In the rows, 128 means zero.
Known rows, with every way that one mark hangs from another
(K_202 (K_60 (K_225 K_43 K_89 K_805))): [ 95 101 122  65 103 129  98 131 157 167 147 154 154 104 126 128 110 100
 197 141 126 147 105 123  86 134 136 173]
(K_371 K_202): [ 79 124 141  83 119 125 120 126 151 132 114 151 148  70 122 137 105 124
 184 140 127 138 127 125  71 144 136 141]
(K_89 K_225): [ 71 126 138 102 109 141 117 123 171 133 116 166 174  83 130 138  90 108
 177 138 114 137 106 129  79 145 140 128]
(K_805 (K_270 K_836)): [ 63 119 168  91 131 146 141 140 146 137 110 153 184  82 114 113 112 106
 196 125 133 135 139 122  78 111 126 132]
(K_202 (K_60 (K_225 K_805))): [ 87 105 117  80 124 120 115 136 157 153 150 154 156  92 137 133 116 111
 184 144 124 135 103 135  83 135 133 150]
(K_202 (K_60 K_225)): [ 89 111 122  88 105 126 116 128 152 151 153 163 157  85 148 130 107 114
 184 145 117 138 107 141  88 142 136 142]
(K_145 (K_11 K_225)): [ 82 144 147  82 129 143 114  88 144 126 120 155 161  91 141 133 120 123
 201 165 107 115 126 126  71 135 133 138]
(K_371 (K_202 (K_60 (K_225 K_805)))): [ 88 115 126  72 129 114 114 131 155 147 133 146 145  83 130 143 110 112
 185 143 125 140 110 132  77 140 138 155]
(K_225 K_89): [ 77 110 149  85 108 139 111 125 151 146 120 163 155  87 123 130 101 115
 201 143 124 139 132 112  68 128 123 156]
(K_538 (K_43 (K_89 (K_225 K_60)))): [102 106 127  68 100 143 105 117 169 134  99 136 178 108 132 142  85 112
 191 133  98 117 119 126  88 149 133 161]
(K_270 K_805 K_836): [ 43 105 179  93 116 149 131 157 126 109 135 158 170 110 104 129 120 102
 195 134 150 118 121 109  69 110 144 156]
(K_371 (K_202 K_60)): [ 83 124 135  80 119 130 115 123 156 143 128 156 148  78 134 137 104 115
 190 144 114 127 123 132  78 145 132 148]
(K_225 K_43 (K_60 K_202) K_89 (K_805 K_270)): [116 101 126  31 105 143  98 143 157 188 107 139 162 110  91 121 119  78
 204 126 134 147 121 111 101 134 135 189]
(K_538 (K_43 (K_89 K_225))): [ 93 109 134  77 104 138 111 113 167 123 101 136 181 110 135 138  82 123
 193 130 104 121 123 124  74 145 133 154]
(K_821 (K_225 K_60 K_89 K_805)): [ 57 105 138  54 127 162 109 125 177 184 102 155 174  93 105 144 120  87
 192 147 127 125 112 106  75 124 116 170]
(K_145 (K_11 (K_225 (K_43 K_89) K_60))): [105 127 137  58 108 158  92  88 155 150 113 152 159  97 127 136 113 108
 210 162  96 117 122 121  94 148 141 163]
(K_89 (K_225 K_43 (K_60 K_202) K_805)): [104 114 114  60  92 145  97 136 171 160 121 152 170  99 108 141 102  84
 172 133 124 140  87 129 103 153 156 159]
(K_11 (K_225 (K_43 K_89) K_805)): [ 82 122 120  54 119 138 101 108 171 141  95 146 173  95  96 129 120 117
 198 140 121 125 119 121  69 138 147 173]
(K_821 (K_225 K_805)): [ 41 115 138  74 137 149 127 122 175 157 108 155 183  89 114 136 125 114
 179 140 139 125 111 116  59 125 120 141]
(K_43 (K_89 (K_225 (K_805 K_270)))): [ 76  92 137  79 141 134 117 124 194 147  92 153 179  99 112 141  90 111
 201 130 109 130 117 119  72 137 133 155]
(K_821 (K_225 K_60 K_805)): [ 54 110 128  61 130 158 119 129 178 176 106 155 178  84 109 143 128  96
 176 145 131 119 106 119  80 132 122 149]
(K_11 (K_225 K_43 (K_60 K_202) K_89)): [110 136 122  42  75 154  88 109 144 157 109 159 167  89 108 126 109  92
 199 146 115 136 116 128  94 143 154 181]
(K_225 K_43 K_89): [ 87 111 143  71  81 148  96 123 151 157 120 160 157  94 111 121  99 109
 205 135 129 155 129 108  80 139 134 165]
(K_11 (K_225 K_43)): [ 81 148 127  71  94 147 107 105 152 134 106 157 174  80 113 120 116 117
 190 145 120 132 122 131  77 145 150 148]
(K_11 (K_225 K_43 K_60 K_89 K_805)): [ 93 132 121  40 106 151  88 117 163 166  96 148 163  94  91 132 125  86
 202 148 118 126 114 117  87 134 142 187]
(K_821 (K_225 K_43 (K_60 K_202) K_89 K_805)): [ 79 105 130  35  96 166  96 124 167 188 113 152 177 103 100 136 115  84
 188 138 137 140 104 109  86 133 133 181]
(K_43 K_89): [ 81  88 137  82 114 134 114 122 170 139 115 161 161  85 124 134  95 132
 196 137 114 129 129 120  70 142 131 152]
(K_89 (K_225 K_43 K_60)): [ 92 123 123  78  80 157  96 126 175 159 113 163 170  84 117 138  93  86
 177 138 109 142  99 129 109 160 152 144]
(K_60 (K_225 K_89)): [ 87 105 138  84 101 121 113 129 141 144 133 157 150  81 132 134  99 117
 191 142 134 161 116 120  75 129 137 153]

Rows
[ 90  92 130  77 106 148 102 122 187 153 104 165 170  88 122 148  81 103
 192 140  96 126 110 124  91 153 142 158]
(K_43 (K_89 (K_225 K_60)))
[ 73 138 150  51 127 150 109 117 154 150  89 143 184 100  87 117 122  91
 215 135 131 134 129 112  70 109 139 180]
(K_11 (K_225 K_43 K_89 (K_805 (K_270 K_836))))
[ 80 135 130  55 115 141  97 110 158 149  98 149 167  98  95 126 122 105
 204 144 128 133 120 114  65 127 140 178]
(K_11 (K_225 K_43 K_89 K_805))
[ 63 112 139  42 121 169 106 124 181 200  87 149 187  99  93 128 122  76
 203 137 129 139 119 103  87 128 119 174]
(K_821 (K_225 K_43 K_60 K_89 (K_805 K_270)))
[ 90 116 118  68 102 149  96 135 182 165 110 152 168  95 104 142 105  82
 177 136 118 136  93 124 103 153 148 156]
(K_89 (K_225 K_43 K_60 K_805))
[ 93  91 123  62 123 117 116 134 165 157 111 136 166  95 107 128 110 115
 195 124 137 163 115 117  84 137 145 159]
(K_60 (K_225 (K_43 K_89) (K_805 K_270)))
[104 101 116  67 111 100 124 141 133 133 150 143 154  90 130 135 115 126
 165 131 154 157  97 135  75 131 152 149]
(K_60 K_202 (K_225 K_805))
[102 119 119  58 107 144 107 136 176 167 106 147 179 100 106 133 105  78
 181 125 120 143  97 130 105 149 151 155]
(K_89 (K_225 K_43 (K_60 K_202) (K_805 K_270)))
[ 89  88 138  61 120 125 118 141 156 152 117 136 170  96 101 126 111 107
 197 121 143 162 115 115  85 123 147 166]
(K_60 (K_225 (K_43 K_89) (K_805 (K_270 K_836))))
[ 70 108 139  45 131 158 118 127 171 187  98 151 186  99 107 135 119  84
 195 137 130 130 116 112  78 119 119 170]
(K_821 (K_225 (K_60 K_202) K_89 (K_805 K_270)))
[118 104 128  60  64 121 102 127 123 146 149 151 154  94 129 124  93 115
 186 130 145 180 106 125  86 139 160 167]
(K_60 K_202 (K_225 K_43 K_89))
[ 90 111 132  66 128 117 107 129 155 153 129 148 142  86 128 143 105 107
 196 143 123 142 113 124  75 134 135 169]
(K_371 (K_202 (K_60 (K_225 K_89 K_805))))
[ 67 123 137  90 145 132 126 131 182 144  97 151 181  94 114 136 105 101
 186 130 121 134 109 124  74 132 132 134]
(K_89 (K_225 (K_805 K_270)))
[ 91 119 129  78 115 119 115 126 150 145 135 154 144  75 138 139 101 114
 186 144 119 142 113 135  82 145 141 149]
(K_371 (K_202 (K_60 K_225)))
[100  84 122  63 115 138 102 129 185 154 110 155 168  99 115 150  89 102
 186 135 109 126 101 125  87 146 144 169]
(K_43 (K_89 (K_225 (K_60 K_202) K_805)))
[ 97 101 122  59 117 120 101 126 164 155 128 144 146  90 122 142 101 111
 194 137 121 145 110 126  83 147 146 172]
(K_371 (K_202 (K_60 (K_225 (K_43 K_89) K_805))))
[113 103 127  49 101 112 111 137 135 157 132 136 162 104 113 121 108 106
 194 122 153 176 110 119  83 128 151 172]
(K_60 K_202 (K_225 K_43 K_89 (K_805 K_270)))
[ 96 120 126  71 100 123 107 124 151 149 135 151 147  80 132 136 100 111
 187 140 121 150 112 133  89 151 147 154]
(K_371 (K_202 (K_60 (K_225 K_43))))
[119  84 113  30 111 139 102 141 172 181 104 137 169 106  92 126 116  92
 196 123 125 138 117 120 104 147 143 181]
(K_225 (K_43 K_89) (K_60 K_202) (K_805 K_270))
[105 101 131  59 122 105 123 138 136 150 131 139 160 100 123 127 109 110
 191 129 149 165 112 124  73 118 141 165]
(K_60 K_202 (K_225 K_89 (K_805 K_270)))
[ 95 107 133  73  81 128 102 127 140 153 133 153 152  87 123 128  98 112
 194 135 137 173 114 116  85 138 147 161]
(K_60 (K_225 K_43 K_89))
[ 96 113 128  61 114 121 100 128 155 158 130 145 142  91 121 140 105 103
 197 141 126 150 112 123  82 139 141 173]
(K_371 (K_202 (K_60 (K_225 K_43 K_89 K_805))))
[ 90 105 133  63 118 120 111 136 152 164 115 138 160  97 107 124 113 103
 202 128 144 170 118 111  81 126 138 167]
(K_60 (K_225 K_43 K_89 (K_805 K_270)))
[ 90 136 147  60 127 146  96  91 149 144 114 146 157 110 119 132 122 109
 216 161 116 125 125 109  70 127 133 167]
(K_145 (K_11 (K_225 K_43 K_89 K_805)))
[ 83 142 135  64  91 149  97 102 150 144 101 159 171  87 108 122 109 108
 206 145 118 139 126 120  72 136 145 169]
(K_11 (K_225 K_43 K_89))
[ 70 123 146  79 123 149 117 137 174 148 102 148 188 101 100 127 104  87
 190 122 131 145 107 118  85 126 144 148]
(K_89 (K_225 K_43 (K_805 (K_270 K_836))))
